What can hang from each mark
garefar: rifu
zilaf: fusa keso
rifu: bezov libaz vopogi
beguv: libaz
vopogi: rifu zilaf
keso: zilaf
fusa: rifu
libaz: rifu
luze: rifu zilaf
dupuvo: rifu

Every row comes from one small tree of marks. The marks that hang from a mark follow it in brackets, in alphabetical order. Every link used is in the known rows. Which tree was each row made from?
Known rows
luze{zilaf}: [-1.11 -0.76  0.43  0.41  1.84 -1.56 -3.40  1.31  1.51 -1.82 -0.18 -0.96
 -0.34 -0.11 -0.60  0.51 -3.41 -1.34 -0.74  0.53 -2.08 -1.96 -0.76  4.78
 -2.04]
vopogi{rifu zilaf{keso}}: [-0.64  0.29 -0.20 -1.19  0.26 -2.13 -1.71  1.64  1.57 -2.32  1.30 -2.14
  0.61 -0.41 -1.04  1.23 -2.21 -0.53 -1.24  0.33 -2.12  1.53 -0.88  5.43
 -1.75]
dupuvo{rifu{bezov libaz vopogi{zilaf}}}: [ 0.82 -2.95 -1.01 -0.14  6.05 -0.05 -1.13  4.02  2.61 -2.80 -0.78 -1.82
  1.71 -1.94 -0.38 -0.64 -3.71 -6.17  0.86 -0.66  2.18  0.54 -2.44  0.93
 -2.45]
libaz{rifu}: [-0.81 -0.35 -0.35 -0.77 -1.39  0.15 -1.44  0.28  1.06 -2.01 -1.65 -0.86
 -1.40 -0.57 -1.03  1.11 -2.89 -1.45  1.01  2.16 -2.63 -0.90 -2.20  1.79
 -0.27]
keso{zilaf{fusa{rifu}}}: [-0.43  0.61 -0.84 -2.51  0.15 -3.04 -3.25 -1.55 -1.56 -2.47 -0.37 -2.24
  0.34 -0.72 -1.43  3.03 -1.70  0.07 -2.44  2.18 -0.48 -1.47 -1.21  1.54
 -0.67]
garefar{rifu{bezov libaz}}: [-0.45 -0.20 -1.56 -1.01  5.13 -1.54 -2.35  1.28  2.80 -2.53 -0.84  0.28
  1.95 -0.11 -0.07 -0.33 -4.97 -4.44  2.52 -1.93 -1.73 -0.84 -4.52  2.10
 -2.81]
vopogi{zilaf{fusa keso}}: [-0.20  1.34  0.22  0.10  1.75 -3.54 -1.37 -0.39  0.27 -2.21  1.25 -2.99
  1.11 -0.14 -1.67  1.49 -1.17 -0.87 -2.35  2.29 -1.28  1.51 -1.08  2.86
 -1.32]
keso{zilaf{fusa}}: [ 0.37  1.11 -1.06 -0.78  0.85 -2.66 -2.68 -1.26 -0.70 -2.41 -0.65 -2.67
  0.81 -1.35  0.08  2.39 -2.20  0.00 -2.16  2.83 -1.18 -0.48 -1.65  2.57
 -0.52]
rifu{bezov libaz vopogi{zilaf{fusa}}}: [ 1.39 -0.83 -1.60  1.30  5.81 -0.81 -2.17  1.00  1.37 -2.39 -0.70 -1.58
  1.42  0.08 -1.00 -1.88 -2.10 -5.16  0.46  0.84  1.63  0.93 -4.60  0.63
 -1.89]
beguv{libaz{rifu}}: [-1.65 -0.09 -0.08  0.26 -1.28 -0.27 -2.20  0.31  2.17 -1.84 -1.57 -0.14
  0.66 -0.92 -0.86  1.91 -3.28 -2.56  1.44  2.27 -1.41 -1.79 -2.96  2.46
 -0.93]
rifu{bezov vopogi{zilaf}}: [-0.16 -1.43 -1.72  0.63  4.15 -0.74 -1.18  2.01  2.24 -2.24  0.07  0.14
 -0.44  0.23 -0.59 -1.78 -3.53 -4.75 -0.08  0.52  1.26  1.38 -2.79  2.45
 -2.09]
keso{zilaf{fusa{rifu{bezov libaz}}}}: [ 0.32 -0.55 -2.31 -3.30  4.02 -2.41 -4.35 -1.93 -0.47 -2.30 -0.73 -1.91
  1.95 -1.99 -1.05  0.11 -1.72 -2.16 -0.29  0.87 -0.09 -1.60 -4.49 -0.30
 -1.22]
luze{rifu{vopogi}}: [ 0.32 -0.44 -0.84  0.79  0.78 -0.65 -1.75  3.65  0.95 -3.01 -2.63 -2.01
  0.89  0.11  0.95  1.10 -3.68 -2.32 -0.24 -0.46  1.01  0.23 -0.30  2.71
 -2.62]
fusa{rifu{vopogi}}: [-0.66 -0.70 -1.09 -0.21 -0.62 -0.07 -2.01  2.08 -0.48 -2.97 -1.47  0.23
 -1.02  1.06 -1.14  1.76 -2.94 -1.77 -0.60  0.28  0.26 -0.76 -0.51  2.00
 -2.32]
libaz{rifu{bezov vopogi}}: [-0.07 -0.93 -2.51 -0.41  0.72  1.07 -1.13  1.90  0.66 -1.45 -2.27  0.59
 -1.73 -1.70 -0.71 -1.80 -3.13 -3.39  1.58  1.60  0.36  0.21 -4.79  0.96
 -0.40]
zilaf{fusa{rifu{bezov}} keso}: [-0.59  1.49 -1.34 -3.49  1.67 -3.26 -2.45 -1.32 -1.43 -2.15 -0.19 -0.73
  0.80 -1.42 -1.57  0.44 -1.31 -0.35 -1.24  0.93 -0.92  0.25 -3.24  0.20
 -1.21]
zilaf{fusa keso}: [ 0.25  2.36 -0.46 -0.50 -0.02 -2.71 -1.87 -0.28 -0.84 -2.35 -0.64 -2.29
  1.09 -1.00 -0.38  2.05 -1.34  0.66 -1.72  2.09 -2.17  0.85 -1.47  2.34
 -1.07]
luze{rifu{bezov vopogi{zilaf{fusa}}}}: [ 0.63 -0.28 -1.02 -0.01  4.81 -2.50 -1.47  1.82  1.13 -2.52 -0.98 -2.66
  1.29 -0.17 -0.45 -1.19 -2.67 -4.49 -0.67  0.21  3.26  1.53 -2.86  1.31
 -1.90]
garefar{rifu{bezov libaz vopogi}}: [ 0.32 -0.55 -2.62  0.48  4.89 -0.55 -1.75  3.34  2.03 -2.21 -1.42  0.63
  1.45 -0.24  0.09 -1.01 -4.88 -5.12  2.37 -1.88  0.73 -0.21 -4.67  2.44
 -3.22]
beguv{libaz}: [-1.23  0.24  0.08  0.94  0.44 -1.21 -2.79  0.30  2.42 -2.86 -1.15  0.14
  2.08  0.01  0.32  2.68 -3.83 -2.42  0.51  0.98 -1.51 -1.36 -1.48  3.48
 -2.45]
zilaf{fusa}: [ 0.07  1.68  0.14 -0.09  0.32 -1.76 -2.05 -0.88  0.01 -2.87 -1.60 -1.50
  0.34  0.64 -0.17  2.10 -2.44 -0.56 -0.84  2.00 -2.27 -0.32 -1.39  1.81
 -0.91]
garefar{rifu{bezov libaz vopogi{zilaf}}}: [-0.06 -1.52 -2.02  1.06  6.72 -1.30 -1.37  3.34  3.32 -2.05  0.46  0.02
  1.32  0.73 -1.17 -1.50 -4.68 -6.76  1.69 -1.76  1.58  0.48 -4.38  2.84
 -3.29]
fusa{rifu{bezov libaz vopogi{zilaf}}}: [-0.20 -2.73 -1.80 -0.54  5.09 -0.39 -2.63  1.80  1.76 -2.39  0.11 -0.09
  0.49  0.76 -2.17 -1.67 -2.87 -5.74  0.93 -0.82  1.79 -0.19 -3.44  0.43
 -3.02]
dupuvo{rifu{bezov}}: [-0.31 -0.86 -0.39 -2.77  2.78 -1.23 -1.11  1.52  1.55 -2.92 -1.61 -0.71
  0.82 -2.50  0.70  1.08 -4.15 -2.79  0.48 -0.16 -0.93 -0.26 -1.49  0.98
 -1.21]

Which tree is each row?
[-0.24  0.74 -0.43 -2.05  2.81 -2.26 -1.97 -0.79  1.63 -2.59 -0.12 -1.43
  0.19  0.06 -0.94 -0.40 -2.49 -2.40 -0.21  0.59 -0.72  1.11 -3.70  2.83
 -0.49]	vopogi{rifu{bezov} zilaf{fusa}}
[ 0.77 -0.33 -2.02 -0.84  3.38 -0.26 -3.10  0.49 -0.81 -2.56 -2.29 -0.50
  0.90 -0.15 -1.29 -0.72 -1.88 -3.45  0.75  0.03  1.26 -0.79 -4.48 -0.87
 -1.99]	zilaf{fusa{rifu{bezov libaz vopogi}}}
[ 1.28 -1.90 -1.61 -0.58  4.17  0.67 -1.60  4.02  1.43 -3.00 -2.66 -1.19
  1.76 -2.69  0.83 -0.11 -3.85 -4.40  1.49 -0.80  1.17 -0.20 -2.85  0.58
 -2.36]	dupuvo{rifu{bezov libaz vopogi}}
[ 0.36 -0.59 -1.68 -2.00  2.66  0.29 -3.40  0.98  2.45 -2.91 -2.05 -0.54
  1.51 -0.98  0.70 -0.99 -3.60 -2.40  2.33 -1.29 -2.60 -0.35 -4.49  2.44
 -1.85]	vopogi{rifu{bezov libaz}}
[-0.11 -0.03  0.17 -1.07  2.72 -3.01 -2.81 -0.61  0.00 -2.48  1.33 -3.25
  2.05  0.33 -2.99  1.46 -0.60 -1.75 -1.32  0.95 -0.81 -0.09 -1.71  0.95
 -2.09]	vopogi{zilaf{fusa{rifu{libaz}} keso}}
[ 1.53 -1.03  0.30  1.36  3.79 -0.64 -0.88  3.14  0.81 -3.22 -1.22 -3.96
  1.97 -0.83 -1.12  2.14 -2.27 -4.32 -0.53  1.07  2.10  0.26 -0.86  1.11
 -1.91]	dupuvo{rifu{libaz vopogi{zilaf{fusa}}}}
[-1.10 -0.22 -0.16 -2.55  3.69 -3.00 -2.21 -1.95  0.63 -2.49  0.69 -0.75
 -0.13  0.94 -2.84 -0.06 -2.14 -3.31 -0.82  0.75  0.14 -0.26 -2.80  0.18
 -1.15]	vopogi{zilaf{fusa{rifu{bezov}}}}
[ 0.65 -0.07 -0.70 -1.45  4.37 -1.47 -2.91 -0.47  2.28 -2.79 -0.41 -2.23
  1.82 -0.17 -0.99 -1.07 -2.29 -3.40  1.07 -0.22 -1.08  0.49 -4.73  1.95
 -1.08]	vopogi{rifu{bezov libaz} zilaf{fusa}}
[ 0.49 -2.07 -0.39  1.66  3.96 -0.43 -4.04  4.87  1.76 -2.12 -1.94 -3.12
  1.93 -0.77  0.23 -0.76 -3.34 -3.50  0.51 -1.57  1.59 -1.79 -1.52  4.14
 -3.59]	luze{rifu{libaz vopogi} zilaf}
[-0.80 -0.85 -0.74 -2.07  2.92 -1.40 -2.12  0.51  2.93 -2.62  0.42 -0.29
 -0.15  0.06 -0.61 -0.94 -3.49 -3.02  0.46 -0.50 -1.38  0.89 -3.04  3.77
 -1.34]	vopogi{rifu{bezov} zilaf}
[ 1.11 -1.29 -1.03  1.31  2.48  0.06 -2.71  3.95  1.60 -3.25 -3.10 -2.86
  2.33 -0.14  1.01  0.46 -3.46 -3.42  1.07 -1.27  0.62 -0.30 -1.39  2.01
 -3.25]	luze{rifu{libaz vopogi}}
[-0.32 -1.20 -2.28 -0.31  2.35 -0.75 -0.65  2.43  0.88 -0.66  0.66 -0.71
 -1.03 -2.37 -2.06 -2.57 -1.84 -3.65 -0.02  1.94  1.40  2.09 -4.51  2.01
 -0.63]	libaz{rifu{bezov vopogi{zilaf{keso}}}}
[-0.89 -1.19 -2.01 -1.54  3.24 -2.19 -1.57  2.09  0.21 -1.71  1.47  0.06
 -0.21 -0.64 -2.39 -1.22 -2.06 -3.24 -1.41  0.08  1.94  1.50 -2.28  1.97
 -2.59]	fusa{rifu{bezov vopogi{zilaf{keso}}}}
[-0.28  1.04  0.59 -0.77  2.26 -4.30 -3.38  1.63 -0.35 -1.57 -0.21 -4.48
  2.09 -2.03 -0.51  0.83 -1.52  0.06 -2.35  0.32 -0.04 -0.51 -0.96  4.26
 -2.07]	luze{rifu zilaf{fusa keso}}
[ 0.90 -1.26 -1.43  2.21  3.25 -0.79 -1.89  3.34  1.42 -2.07  0.49 -2.28
  1.82 -0.40 -0.98 -0.28 -1.89 -3.23 -0.45  0.48  0.28  1.32 -1.67  3.27
 -3.05]	rifu{libaz vopogi{zilaf{keso}}}
[-1.11  0.59 -0.67 -3.03  3.42 -4.10 -2.08 -1.39 -0.19 -2.02  1.78 -1.45
  0.70 -0.65 -2.82 -0.20 -1.10 -2.09 -1.85  1.13  0.11  1.02 -2.90  0.76
 -1.49]	vopogi{zilaf{fusa{rifu{bezov}} keso}}
[ 0.47 -1.10 -1.39 -1.10  2.71 -0.05 -0.70  3.72  0.69 -2.92 -2.30 -0.39
  0.27 -2.63  0.73  0.55 -4.04 -3.37  0.22  0.04  1.41  0.36 -1.85  1.27
 -1.74]	dupuvo{rifu{bezov vopogi}}
[-0.52  0.24 -0.19  2.57  0.31 -0.76 -1.28  1.04  1.16 -1.34 -0.64 -1.45
  0.50 -0.25 -2.31  1.28 -1.78 -4.47 -0.16  3.58  2.67 -0.28 -3.50  2.35
 -0.62]	beguv{libaz{rifu{vopogi{zilaf{fusa}}}}}
[ 0.10 -1.57 -1.11 -1.50  4.43 -0.59 -2.93  0.86  3.72 -2.81 -0.12 -1.14
  1.35 -0.18 -0.62 -1.60 -3.47 -4.04  1.75 -1.27 -1.64  0.35 -4.11  2.92
 -1.97]	vopogi{rifu{bezov libaz} zilaf}
[-0.55  0.26 -1.94 -3.85  2.48 -3.28 -3.38 -2.20 -1.24 -2.09 -0.26 -1.07
  0.40 -1.79 -1.27  0.77 -2.20 -1.03 -1.70  1.59  0.22 -1.05 -3.35  0.47
 -0.49]	keso{zilaf{fusa{rifu{bezov}}}}
[ 0.37 -0.26 -1.10 -1.90  1.72 -2.28 -4.18 -1.21 -0.87 -2.67 -0.88 -2.97
  1.72 -0.90 -1.29  2.28 -1.59 -0.93 -1.04  1.50 -0.75 -2.07 -2.23  0.69
 -1.36]	keso{zilaf{fusa{rifu{libaz}}}}
[ 0.32  0.19  0.03  1.18  2.33 -2.15 -3.11  3.13 -0.21 -2.00 -1.75 -3.42
  0.72 -0.46 -0.27  0.36 -2.39 -1.92 -1.56  0.43  2.38 -1.09 -1.11  3.96
 -2.06]	luze{rifu{vopogi} zilaf{fusa}}
[ 0.70 -1.89 -0.81  2.55  3.51  0.34 -2.03  2.79  2.45 -2.66 -0.40 -1.52
  0.90  1.17 -0.82 -0.03 -2.91 -4.67  0.39  0.36  0.36  0.17 -1.56  2.60
 -2.81]	rifu{libaz vopogi{zilaf}}
[ 1.09 -1.53 -2.18 -0.07  4.60 -0.13 -2.89  3.45  2.00 -2.80 -2.98 -1.74
  2.49 -1.20  1.31 -1.75 -3.84 -4.57  1.82 -1.86  1.43  0.20 -3.67  0.77
 -3.19]	luze{rifu{bezov libaz vopogi}}
[-0.49 -1.83 -1.83  0.01  2.55  0.32 -0.70  1.91  1.84 -1.25 -0.35 -0.10
 -1.83 -0.78 -1.94 -2.33 -2.87 -4.93  0.87  1.76  1.39  0.91 -4.37  1.48
 -0.52]	libaz{rifu{bezov vopogi{zilaf}}}
[ 0.73 -2.60 -1.71  0.45  6.49 -0.85 -2.42  3.34  3.28 -2.60 -1.03 -2.33
  2.39 -0.33  0.05 -2.27 -3.59 -6.18  1.31 -1.66  2.51  0.77 -3.35  1.36
 -3.25]	luze{rifu{bezov libaz vopogi{zilaf}}}
[-0.42  0.32 -2.35  0.02  3.44 -1.39 -1.01  3.06  1.27 -2.10 -0.91  1.36
 -0.16  0.06  0.03 -0.36 -5.06 -4.22  0.98 -1.01  0.87  0.38 -3.69  3.08
 -2.54]	garefar{rifu{bezov vopogi}}
[-0.28 -0.64  0.66 -0.62  2.92 -1.92 -3.03 -1.10  1.03 -3.05  0.17 -2.44
  1.28  1.80 -2.88  1.62 -1.68 -3.17 -0.35  0.71 -0.85 -1.13 -1.71  0.51
 -1.85]	vopogi{zilaf{fusa{rifu{libaz}}}}
[-0.06  1.07  0.62 -0.68  0.57 -1.95 -1.90 -0.34  1.27 -3.04 -0.05 -2.47
  0.18  1.16 -1.27  1.81 -2.20 -1.15 -0.89  1.14 -1.42  0.62 -1.54  3.86
 -0.72]	vopogi{rifu zilaf{fusa}}
[ 0.85 -1.60 -2.38  0.84  5.57 -1.02 -1.94  2.82  1.90 -1.67  0.68 -1.30
  1.83 -1.49 -0.76 -2.51 -2.26 -4.47  0.26 -0.20  0.96  1.88 -3.91  2.15
 -2.97]	rifu{bezov libaz vopogi{zilaf{keso}}}
[ 0.49 -0.20 -1.58  1.85  2.62 -0.31 -1.73  3.99  1.65 -2.59 -1.42 -0.48
  1.36  0.86 -0.11  1.29 -4.56 -4.06  1.53 -1.22 -0.11 -0.69 -2.49  3.35
 -3.22]	garefar{rifu{libaz vopogi}}
[-1.36 -0.04 -0.18 -2.48  3.38 -2.84 -4.11 -0.97 -0.26 -1.68  0.00 -0.43
 -0.55 -0.61 -2.26 -0.79 -2.32 -1.82 -0.90  0.39 -0.14 -2.36 -3.32  1.72
 -1.38]	luze{zilaf{fusa{rifu{bezov}}}}
[-0.32  1.55  0.27  0.08  1.57 -3.32 -3.28  0.56 -0.79 -1.25  0.50 -2.62
  0.66 -1.61 -1.14  0.79 -1.19  0.58 -2.35  1.83 -1.51 -0.64 -1.54  4.45
 -1.50]	luze{zilaf{fusa keso}}
[-0.14  1.41 -0.94 -2.51  2.65 -3.32 -1.84 -0.21  0.74 -2.17  0.88 -2.21
  1.09 -1.46 -1.19 -0.66 -1.36 -1.06 -1.20  0.79 -0.74  2.10 -3.80  3.39
 -0.66]	vopogi{rifu{bezov} zilaf{fusa keso}}
[-0.15  1.82  0.14 -1.14  0.34 -3.11 -1.59  0.46  0.35 -2.42  0.89 -3.19
  0.93 -0.34 -1.44  1.70 -1.09  0.13 -1.87  1.47 -1.49  1.72 -1.50  4.42
 -0.88]	vopogi{rifu zilaf{fusa keso}}
[-0.36 -1.47 -0.82  1.34  0.16  0.53 -0.63  2.42  1.44 -1.52 -0.44 -1.07
 -1.96  0.41 -2.16 -0.04 -2.55 -3.81  0.08  2.29  0.67  0.41 -2.05  2.44
 -0.72]	libaz{rifu{vopogi{zilaf}}}
[ 0.18 -0.38 -1.48  0.01  2.63 -0.52 -0.75  0.62  0.45 -1.12 -0.64 -1.05
 -1.53 -0.76 -2.30 -1.88 -1.69 -4.37  0.12  2.78  2.04  1.02 -5.12  0.46
  0.32]	libaz{rifu{bezov vopogi{zilaf{fusa}}}}
[-0.78 -0.21 -0.55  1.78  2.80 -1.74 -0.46  3.56  2.08 -2.29  0.93 -0.36
 -0.21  1.86 -1.52  1.49 -4.59 -4.58 -0.30 -0.28  1.22  0.70 -0.96  4.79
 -2.85]	garefar{rifu{vopogi{zilaf}}}
[-0.79 -1.06 -0.93 -0.18  1.00 -1.93 -1.49  2.59 -0.13 -2.14  1.42 -1.00
 -0.24  0.38 -2.63  1.09 -1.69 -2.10 -2.01  0.62  1.27  1.06 -0.09  2.92
 -2.67]	fusa{rifu{vopogi{zilaf{keso}}}}
[ 1.47  0.21 -1.05  2.09  3.27 -1.71 -1.79  1.87  0.22 -2.03  0.22 -3.38
  2.05 -0.32 -1.45  0.19 -0.76 -2.72 -1.33  1.52  0.82  1.42 -2.41  2.24
 -2.39]	rifu{libaz vopogi{zilaf{fusa keso}}}
[-0.20 -1.48 -1.03 -1.53  6.04 -2.81 -4.60  2.84  2.05 -1.37 -0.33 -3.07
  3.27 -3.23  0.31 -2.68 -2.71 -2.64  0.49 -2.00 -0.15 -0.86 -3.57  3.24
 -3.28]	luze{rifu{bezov libaz} zilaf{keso}}
[ 0.03  0.87 -0.79 -0.12 -0.67 -0.98 -1.97  0.84 -1.75 -2.79 -1.89 -0.74
 -0.74  1.14 -1.64  2.23 -1.80 -1.23 -1.31  1.31  0.81 -0.74 -1.22  1.00
 -1.53]	zilaf{fusa{rifu{vopogi}}}
[-0.81 -0.38 -1.10  2.01 -1.32  0.99 -1.61  2.43  1.23 -1.75 -2.10  0.26
  0.11 -0.89 -0.81  1.43 -2.99 -3.39  1.14  2.26  1.19 -1.19 -3.27  2.84
 -1.27]	beguv{libaz{rifu{vopogi}}}
[-0.97 -1.83 -1.49 -1.00  3.55 -1.17 -1.77  1.48  1.23 -2.36  0.44  0.64
 -0.99  0.88 -2.32 -1.10 -3.15 -4.59 -0.44 -0.18  1.97  0.41 -2.35  1.31
 -2.37]	fusa{rifu{bezov vopogi{zilaf}}}
